What can hang from each mark:
dova: resob
toba: dunul resob
seseg: luki resob
dunu: dizili
resob: dova toba
lisu: dizili dunul
luki: basaz seseg
dunul: basaz lisu toba
basaz: dizili dunul luki
dizili: basaz dunu lisu

Each row was made from one small tree. The marks that hang from a mark follow it in brackets, in alphabetical order. Every link used is in the known rows. Write each row's tree.
Known rows:
dunul{basaz{luki} lisu}: [.01,-.06,-.09,.01,.11,.24,.05,.12,.02,.09,-.12,.01,.14,-.08,.11,.06,-.02,-.01,-.14,-.12,.09,.27,-.07,.15,-.11,.07,-.07,.18,.15]
dunu{dizili{basaz lisu{dunul{toba{resob}}}}}: [.02,.09,.00,.16,.18,.20,.01,-.02,-.14,.01,.03,.01,-.30,.06,-.07,-.01,-.11,-.13,.02,-.08,.05,.06,.20,.06,.16,.31,.03,.45,-.18]
luki{basaz}: [.00,-.02,-.08,-.17,-.04,.02,.07,.08,.00,.13,-.02,-.07,-.08,.04,.08,-.02,-.05,.00,.03,-.01,.07,-.05,-.02,.01,.07,.02,-.02,-.05,.09]
lisu{dizili{basaz{luki}} dunul{toba{resob}}}: [.06,.04,.02,-.01,.14,.23,-.02,.12,-.16,.22,.16,.03,-.21,-.04,.17,-.07,.06,-.10,.03,-.12,.16,.14,.01,.13,.12,.10,.13,.37,-.17]
dova{resob{toba}}: [-.01,-.01,.00,-.07,.20,.00,.01,-.10,-.09,-.04,.09,.03,.05,-.10,-.12,.04,.06,-.01,-.03,.03,.05,.16,.08,-.02,.13,-.14,.06,-.17,-.04]
basaz{dizili dunul{lisu toba{resob}} luki{seseg}}: [.14,-.14,-.18,.14,.08,.05,-.03,.46,.08,.27,.37,.09,.11,-.11,.03,.07,.02,.03,-.02,-.05,.35,.59,-.21,.17,-.25,.27,.08,.29,-.08]
basaz{dunul{lisu{dizili{dunu}} toba} luki{seseg}}: [-.01,-.22,-.18,-.08,.23,-.07,.00,.31,-.16,.27,.18,.12,.11,.01,.13,-.02,.02,-.07,-.16,-.19,.32,.19,-.13,.16,-.24,.22,.16,.31,-.51]
toba{dunul{basaz{luki} lisu{dizili{dunu}}} resob{dova}}: [.10,-.07,-.04,-.20,.14,.50,-.07,.21,-.05,.05,-.06,-.07,.22,.02,.08,-.11,.13,-.06,.01,-.33,.18,.53,-.11,.01,.05,.33,.10,.22,-.20]
dunul{basaz{luki} lisu{dizili} toba{resob}}: [.03,-.03,-.08,.02,.08,.41,.02,.06,-.25,.17,-.07,.06,.12,-.10,.20,-.09,.03,-.01,.00,-.12,.14,.36,-.03,.20,-.20,.21,.13,.38,-.08]
resob{dova}: [.03,-.07,-.01,-.08,-.01,.02,.02,.00,.10,.02,-.07,-.07,.15,.01,-.02,.04,.10,.01,-.08,-.01,.03,.18,-.05,.01,.19,.03,.07,-.04,.04]
resob{dova toba{dunul{basaz{dizili} lisu}}}: [.14,-.03,-.06,-.14,.06,.40,.02,-.13,.24,.05,.21,-.01,.23,-.11,-.13,.08,.09,-.03,-.06,-.10,.11,.78,-.02,.04,.11,.21,.06,.26,.14]
toba{dunul{basaz{luki{seseg}} lisu{dizili}} resob{dova}}: [.12,-.01,-.04,-.27,-.01,.56,.01,.35,.01,.15,-.11,-.09,.33,.06,.18,.06,.19,.04,.08,-.19,.30,.44,-.19,.02,.06,.28,.23,.13,-.15]
basaz{luki}: [.03,-.02,-.04,.05,.11,.02,.02,.16,.02,.09,.05,.00,.02,-.04,.04,.02,.01,-.04,-.06,-.05,.10,.02,-.11,.07,-.02,-.05,-.06,-.03,.05]
toba{dunul{basaz}}: [.05,.02,.08,.01,-.02,.27,-.02,-.01,.11,.06,.00,-.08,.04,.05,.03,.01,-.03,-.02,.08,-.15,.06,.17,-.01,.04,-.07,.09,.01,.10,-.05]
dizili{basaz{dunul} dunu}: [-.05,-.17,-.01,-.11,.19,-.13,-.07,.10,.11,.00,.27,-.05,-.06,.07,.04,.00,-.11,-.19,-.10,-.20,.13,.20,.03,.08,.07,.17,-.05,.06,-.21]
lisu{dizili{basaz dunu}}: [-.04,-.09,.02,-.30,.17,.08,-.04,-.08,-.16,-.01,.11,.01,-.09,.10,.08,-.08,-.01,-.20,-.07,-.16,.04,.01,.10,.00,.17,.12,.07,-.04,-.29]
lisu{dunul{basaz}}: [.04,-.01,.05,.01,.05,.11,.02,.01,.16,.12,-.21,-.02,-.04,-.01,-.04,.03,.02,.06,-.03,-.16,.02,.10,.09,.07,.09,.02,.00,.17,.04]
basaz{dizili{dunu lisu} dunul{toba} luki{seseg{resob}}}: [.09,-.27,-.20,.21,.40,-.04,-.04,.42,-.06,.36,.23,.04,.10,.07,-.21,.04,-.06,-.08,-.11,-.32,.32,.32,-.08,.13,-.09,.24,-.13,-.04,-.47]
lisu{dizili}: [-.01,.06,.01,-.18,.05,.09,.01,-.09,-.12,.03,.00,.05,-.03,.03,.07,-.04,.06,-.01,.06,-.02,.02,-.08,.04,.00,.01,-.02,.12,.02,-.15]
dunul{toba{resob}}: [.02,-.02,-.01,.20,-.09,.08,-.03,.02,-.14,.06,.04,.01,.00,-.06,.02,-.09,-.01,.02,.08,.01,.02,.17,.01,.06,-.09,.17,.09,.18,-.07]
dunu{dizili}: [.00,.02,-.02,-.04,.14,-.04,.04,-.02,.02,-.09,.01,.05,-.04,.04,-.07,.00,-.03,.01,-.03,.07,.03,-.10,.12,-.01,.08,.01,.04,.07,-.02]
basaz{luki{seseg{resob}}}: [.04,-.11,-.08,.05,.13,.04,.04,.42,-.04,.17,-.11,-.02,.17,.03,-.04,.07,.06,.08,.01,-.08,.19,-.05,-.08,-.07,.12,-.08,-.03,-.24,-.11]
resob{dova toba{dunul}}: [.07,.02,-.01,-.06,.02,.15,.02,-.09,.14,.00,.17,-.08,.14,-.05,-.10,.02,.10,-.04,.03,-.02,.08,.29,-.06,-.07,.18,.07,.10,.10,-.05]
seseg{luki}: [.00,-.03,-.01,-.01,.06,.08,.02,.12,.18,.03,-.01,.01,.05,.02,.00,.08,.04,.03,.05,-.09,-.04,-.03,-.02,.01,.06,.04,-.04,-.08,-.11]
seseg{luki{basaz}}: [.00,-.05,-.08,-.18,.01,.10,.08,.21,.18,.16,-.03,-.06,-.03,.07,.07,.06,.00,.03,.09,-.10,.03,-.07,-.03,.04,.13,.06,-.05,-.14,-.02]

Which tree is each row?
[.05,.07,.05,-.05,.16,.14,-.03,-.06,-.05,-.05,.24,-.01,-.02,-.06,-.11,.02,.06,-.03,.10,-.01,.09,.19,.03,-.09,.07,-.12,.06,-.07,-.14] : dova{resob{toba{dunul}}}
[-.02,-.13,-.04,-.24,.37,-.01,-.04,.17,.01,.12,.31,-.01,-.04,.06,.15,-.04,-.03,-.24,-.11,-.27,.25,.14,-.05,.14,.06,.09,.02,.05,-.32] : lisu{dizili{basaz{dunul luki} dunu}}
[.13,-.30,-.16,-.12,.14,.03,-.03,.36,.32,.32,.31,-.07,.11,.02,-.08,-.04,.05,-.02,.01,-.28,.21,.64,-.09,.18,.18,.41,.03,.03,-.22] : seseg{luki{basaz{dizili{dunu} dunul{toba{resob{dova}}}}}}
[-.02,-.27,-.10,-.11,.36,.00,-.01,.35,-.17,.31,.23,.01,.06,.10,.09,-.01,-.01,-.14,-.09,-.27,.35,.13,-.01,.11,.10,.11,.10,.02,-.57] : lisu{dizili{basaz{dunul{toba} luki{seseg{resob}}} dunu}}
[.13,-.13,-.11,-.02,.27,.30,-.04,.06,.12,.12,.30,.06,.11,-.11,-.16,-.04,-.03,-.15,-.13,-.26,.16,.63,-.06,.07,-.06,.24,-.10,.20,-.02] : resob{toba{dunul{basaz{dizili{dunu} luki} lisu}}}
[-.04,-.05,-.07,-.21,.13,.10,-.05,-.04,-.25,-.06,-.01,.11,-.01,.03,.03,-.11,.03,-.06,-.07,-.11,-.03,.05,.06,-.03,-.06,.16,.07,.17,-.26] : dunul{lisu{dizili{dunu}}}
[.12,-.18,-.08,.00,.25,-.05,-.08,.20,.07,.14,.26,.06,.00,-.02,-.14,-.06,.01,-.11,-.17,-.17,.13,.27,-.09,.06,.04,.06,-.12,-.14,-.03] : basaz{dizili{dunu} luki}
[.02,.03,.01,-.08,.15,.36,-.01,-.10,-.04,-.06,.09,.00,.09,-.09,-.05,.06,.02,-.01,.03,-.08,.08,.44,.06,.00,-.02,.01,.05,.15,-.03] : dova{resob{toba{dunul{basaz lisu}}}}
[.07,-.23,-.21,-.15,.37,.00,.02,.26,.32,.22,.32,.01,.07,-.02,-.26,-.01,-.03,.01,.07,-.28,.17,.36,.08,.00,.24,.14,-.14,-.19,-.23] : seseg{luki{basaz{dizili{dunu} dunul}} resob{toba}}
[.02,-.03,-.17,-.25,-.02,.21,.05,.11,-.09,.20,.13,-.05,.07,-.03,.23,-.06,.06,.03,.08,-.05,.23,.44,-.06,.13,-.01,.28,.24,.44,-.15] : luki{basaz{dunul{lisu{dizili} toba{resob{dova}}}}}
[.05,-.13,.00,.08,-.09,.21,.01,.00,.02,.14,-.17,-.10,.25,-.05,.02,-.03,.06,.03,-.03,-.10,.07,.48,.01,.16,.09,.25,.16,.15,.01] : dunul{basaz toba{resob{dova}}}
[.20,-.10,-.03,.03,.23,.46,-.10,.26,.13,.15,.07,-.14,.16,.09,-.17,-.03,.04,-.15,-.02,-.42,.19,.69,-.14,.09,.11,.44,-.11,-.05,-.13] : toba{dunul{basaz{dizili{dunu lisu} luki}} resob{dova}}
[.09,-.22,-.12,-.03,.24,.17,-.05,.16,.07,.13,.09,.07,.12,-.06,-.09,-.02,-.02,-.09,-.24,-.25,.11,.53,-.05,.15,-.07,.19,-.13,.06,.09] : dunul{basaz{dizili{dunu} luki} lisu}
[.04,-.11,-.03,-.04,.13,.17,.02,.20,.18,.04,-.15,-.07,.25,.03,-.11,.09,.15,.13,.07,-.13,-.04,.13,.02,-.07,.35,-.01,-.03,-.20,-.12] : seseg{luki resob{dova}}
[.05,-.12,-.18,-.13,.25,-.03,-.02,.17,.07,.20,.23,-.05,-.13,.13,-.11,-.01,-.14,-.15,-.05,-.28,.19,.27,-.03,.12,-.04,.31,-.16,-.03,-.18] : luki{basaz{dizili{dunu lisu} dunul}}
[.11,-.22,-.17,.20,.25,-.02,-.07,.45,-.02,.31,.29,.01,.06,.04,-.13,.00,-.06,-.13,-.06,-.30,.34,.43,-.17,.19,-.19,.45,-.04,.03,-.40] : basaz{dizili{dunu lisu} dunul{toba{resob}} luki{seseg}}
[.01,-.12,-.04,-.12,.08,.05,.05,.31,.05,.16,.10,-.06,.04,.06,.13,.15,-.01,-.12,-.11,-.06,.24,.03,-.13,.05,.15,.04,.02,-.17,-.02] : dizili{basaz{luki{seseg}}}
[.01,-.13,-.07,-.04,.26,.05,.00,.37,-.03,.19,-.04,-.06,-.14,.16,-.04,.10,-.04,-.21,-.19,-.33,.19,-.02,-.05,.02,.21,.25,-.10,-.03,-.29] : dizili{basaz{luki{seseg}} dunu lisu{dunul}}
[.00,-.11,-.14,.04,.23,.08,-.08,.23,-.21,.14,.22,.10,.03,-.08,.11,-.16,.00,-.08,-.02,-.20,.22,.36,-.08,.15,-.26,.29,.09,.45,-.39] : basaz{dunul{lisu{dizili{dunu}} toba{resob}} luki}
[.04,-.05,-.08,-.15,.08,.37,.01,.07,-.22,.12,.12,-.01,.10,-.07,.25,-.01,.10,-.13,-.09,-.05,.16,.48,-.10,.15,.14,.23,.18,.35,-.07] : dunul{lisu{dizili{basaz{luki}}} toba{resob{dova}}}
[.02,-.13,-.16,-.19,.14,.17,.14,.13,.20,.15,-.10,-.11,.22,-.02,-.12,.07,.10,.09,.08,-.11,.04,.17,.06,-.07,.49,.04,-.01,-.24,-.04] : seseg{luki{basaz} resob{dova toba}}
[-.03,-.05,-.17,-.19,.08,.10,.08,.29,.26,.13,.12,-.03,.01,.01,.14,.11,-.05,.05,.08,-.13,.12,.16,-.07,.09,-.07,.16,-.07,.19,-.06] : seseg{luki{basaz{dunul{lisu}}}}
[-.01,-.08,-.05,.24,.16,-.01,-.04,-.03,-.20,.14,-.08,.03,-.21,.05,-.15,-.10,-.05,-.11,-.12,-.23,-.03,.02,.09,.07,-.04,.26,-.07,.34,-.38] : dizili{dunu lisu{dunul{toba}}}
[.08,-.05,.00,-.26,.02,.50,-.09,.05,-.07,-.04,-.10,-.07,.21,.07,.04,-.13,.11,-.03,.07,-.28,.08,.50,.00,-.05,.07,.39,.16,.26,-.26] : toba{dunul{basaz lisu{dizili{dunu}}} resob{dova}}
[.15,-.12,-.09,.18,.15,.37,.01,.12,.01,.29,.01,-.07,.20,-.04,-.08,.04,.05,-.08,-.10,-.24,.18,.71,-.11,.28,.05,.35,-.02,.08,.04] : dunul{basaz{dizili{lisu} luki} toba{resob{dova}}}
[.18,-.27,-.06,.13,.13,.09,-.06,.43,.10,.41,.04,.04,.04,-.04,-.15,-.04,.06,.00,-.12,-.31,.27,.49,-.05,.16,.06,.32,.05,.08,-.18] : lisu{dunul{basaz{dizili{dunu} luki{seseg}} toba{resob}}}
[.19,-.24,-.12,-.08,.28,.13,-.03,.36,.14,.21,.28,-.04,.28,.00,-.32,.02,.16,-.03,-.06,-.22,.30,.49,-.12,-.14,.36,.11,.01,-.27,-.25] : basaz{dizili{dunu} luki{seseg{resob{dova toba{dunul}}}}}
[.18,-.07,-.11,-.02,.27,.49,.02,.09,.17,.15,.16,-.03,.31,-.13,-.17,.07,.11,.02,-.04,-.18,.19,.79,-.05,.01,.20,.07,-.05,.15,.13] : seseg{resob{dova toba{dunul{basaz{dizili luki} lisu}}}}
[-.06,-.07,-.04,-.32,.15,.19,-.04,-.07,-.24,-.08,.11,.06,-.07,.07,.13,-.07,-.03,-.18,-.12,-.14,.00,.11,.10,-.01,.08,.19,.05,.17,-.24] : dunul{lisu{dizili{basaz dunu}}}
[.03,-.25,-.13,.02,.19,.07,-.06,.27,.01,.11,.28,-.06,.12,-.08,.12,-.02,-.03,-.18,-.20,-.22,.23,.70,-.14,.19,.05,.38,.02,.39,-.15] : dizili{basaz{dunul{lisu toba{resob{dova}}} luki} dunu}
[.01,-.13,-.11,-.06,.04,.19,.07,.31,.04,.17,-.17,.00,.24,-.02,.11,.14,.02,.03,-.14,-.12,.19,.21,-.12,.11,-.09,.13,.03,.04,.05] : dunul{basaz{luki{seseg}} lisu}
[.09,-.34,-.16,.03,.15,.11,-.01,.29,-.02,.33,.10,.09,.18,-.04,-.05,.03,-.01,-.07,-.29,-.22,.23,.53,-.11,.21,-.13,.30,.02,.11,-.10] : dunul{basaz{dizili{dunu} luki{seseg}} lisu toba}
